Each row comes from the steps of one walk. Every step used is in the known rows, and no mark comes twice. Write the walk behind each row, first mark first.
Known rows
kolig sufa keri: [ -9  43 -18   9  -2 -23 -17  17  16  42 -39   8  -8 -24  12  41 -44 -12
   6  15  14]
keri sufa padop: [ 19   3  -8 -12 -33  -1  -8  35  -9  15 -19  29  -8 -29 -24  12 -23 -32
   3   6  12]
sufa kibef meri keri: [-20  20   5  39  20 -35 -36 -21  41  33 -25 -47 -18 -19   0  48 -19  -8
  25  23 -17]
kolig sufa: [  9  30 -27   2 -13 -21 -18  19  -5  30 -25  25   6 -34  12  41 -22  13
   1  23  22]
keri sufa padop meri: [ 20  -3 -10  -3 -31  -1   2  34  -3  32 -28  31  -3 -20 -21  22 -23 -45
  15  11  20]
kolig sufa padop meri keri: [ 34  36 -29  -9 -29 -21   2  21  -7  57 -32  33  14 -36   4  62 -13 -11
  11   8  28]
meri kolig: [-25 -19 -18  18   2   7 -11  -9  16  14   0   7 -12 -42 -23  24  -3  31
   4  15  44]
kibef meri keri sufa: [-10  -8 -17  49 -10 -22 -25  28  41  18   3   3   6 -40 -10  43 -10  -1
  22  -8 -10]
nitot padop meri keri: [-23 -15  -9  28  -7 -29  13  18  29  31 -14  -8   6 -13  -5  43  -6 -28
 -13  47  49]
nitot keri sufa: [-21 -10 -23   1 -21  24   7  60  22  22 -13  23  -3 -49 -28  25  -6  -9
 -21  10  18]
sufa padop: [ 23  20 -11 -32 -21   0  10   0  -5  34 -20   4  -3 -22 -28   9  -4 -20
   2  23  14]
nitot padop meri: [-21 -16   0  22  -3 -31  13   9  22  33 -30  -8  10  -8  -3  31 -13 -36
  -6  63  50]
meri keri: [-10   4 -43  13 -12   8  -6  15  34  11  25   1 -19 -23 -20  27   8  21
 -15  -1  10]
kibef sufa: [-11  -2 -28  23 -29 -18   5   7 -11  25 -18  35   9 -23  -6  19 -12   7
  -9  34  22]
sufa padop meri: [ 26  10 -15 -19 -18  -2  24  -5   4  57 -34   7   5 -10 -22  22  -4 -39
  21  29  25]
keri sufa: [ -4 -10 -17  13 -20   1 -19  35   5   3 -10  26 -15 -22 -15  10 -27 -15
   0  13  10]
nitot padop: [-23  -6   5   9  -4 -30  -1  13  12   9 -16 -11   3 -19  -8  17 -13 -18
 -25  56  39]
keri meri kolig sufa: [-30 -19  -3  24   2  -3 -29  -6  19  45 -17  -4  14 -75   2  50   0  12
  19   2  43]

Which walk is each row?
[ -9   7   1  18  -7 -13 -33  17   9  13 -28  -2 -28 -14  -6  22 -37 -26
   6  19   1] | keri sufa kibef
[-33  -8  -2  23  -6   6 -10  44  30  30 -27   4  -6 -59 -21  47 -12 -11
  -3   8  16] | nitot keri sufa kibef meri kolig
[-48   7   2  20  18   0 -14 -11  56  49 -33 -41 -19 -23  -7  15 -34 -42
  16  14   6] | sufa keri meri
[-22   2   1  50   9 -33 -28   2  34  38 -29  -1  14 -54   0  55 -25   7
  36   5  15] | kibef meri kolig sufa keri
[-22 -17   2  29  -5 -37   6  13  13  36 -32   6  15 -30   2  52 -13 -21
  -2  51  68] | nitot padop meri kolig sufa
[-56  -3   4  29  21   3 -18 -13  56  47 -29 -36 -20 -35 -12  24 -30 -29
  19   5  20] | sufa keri meri kolig
[ 16 -10 -10   2 -31   0   0  30  -4  31 -26  35  -3 -30 -23  28 -20 -37
  17   4  30] | keri sufa padop meri kolig
[-18  33  -9  14   0 -21 -24  12  24  53 -42  -2   0 -41  17  48 -39 -18
  14   9  18] | kolig sufa keri meri
[ -8 -14 -29  31  -4  -6   5  -2  14  56 -29  21   6 -27  -1  55  -9   0
  28  25  53] | padop meri kolig sufa
[-11   2   9  35  -2 -25 -39  16  18  18 -35  -7 -17 -22  -2  31 -39 -30
  21  17  -8] | keri sufa kibef meri
[-25  -9  10  33   2 -43  -1   3  15  41 -41  -8   8 -25   5  59 -18 -25
   1  54  63] | nitot padop meri kolig sufa kibef
[-12   9 -26  25 -14  -3 -26  28  29   8  10   0 -33 -25 -15  39 -11   1
  -9 -10   2] | meri keri sufa kibef
[-16  -5  13  40  -2 -25 -42  13  17  17 -30  -4 -17 -32  -6  37 -36 -20
  24  11   3] | keri sufa kibef meri kolig
[ 26  12 -24 -13 -23   2  23   4  12  54 -18   8   0 -15 -25  34   6 -31
  14  14  22] | sufa padop meri keri
[ -8 -10 -32  36  -8  -3   1  13  36  46 -15   4 -16  -4  -9  49 -10 -25
  19  14  20] | padop meri keri sufa kibef
[ -6 -17 -40  34 -16   5   8  21  34  41  -6  17  -8  -7 -12  43  -5 -19
  15  10  25] | padop meri keri sufa
[-19 -14   0  13  -5  -4 -24  -4  12  49 -21  -2  17 -79  -2  51   0   3
  20  -2  44] | keri meri kolig sufa padop
[-17  11  -8  22   3 -18 -31  -8   4  29 -24   7 -10 -51   1  57 -18  29
  11  12  42] | meri kolig sufa kibef
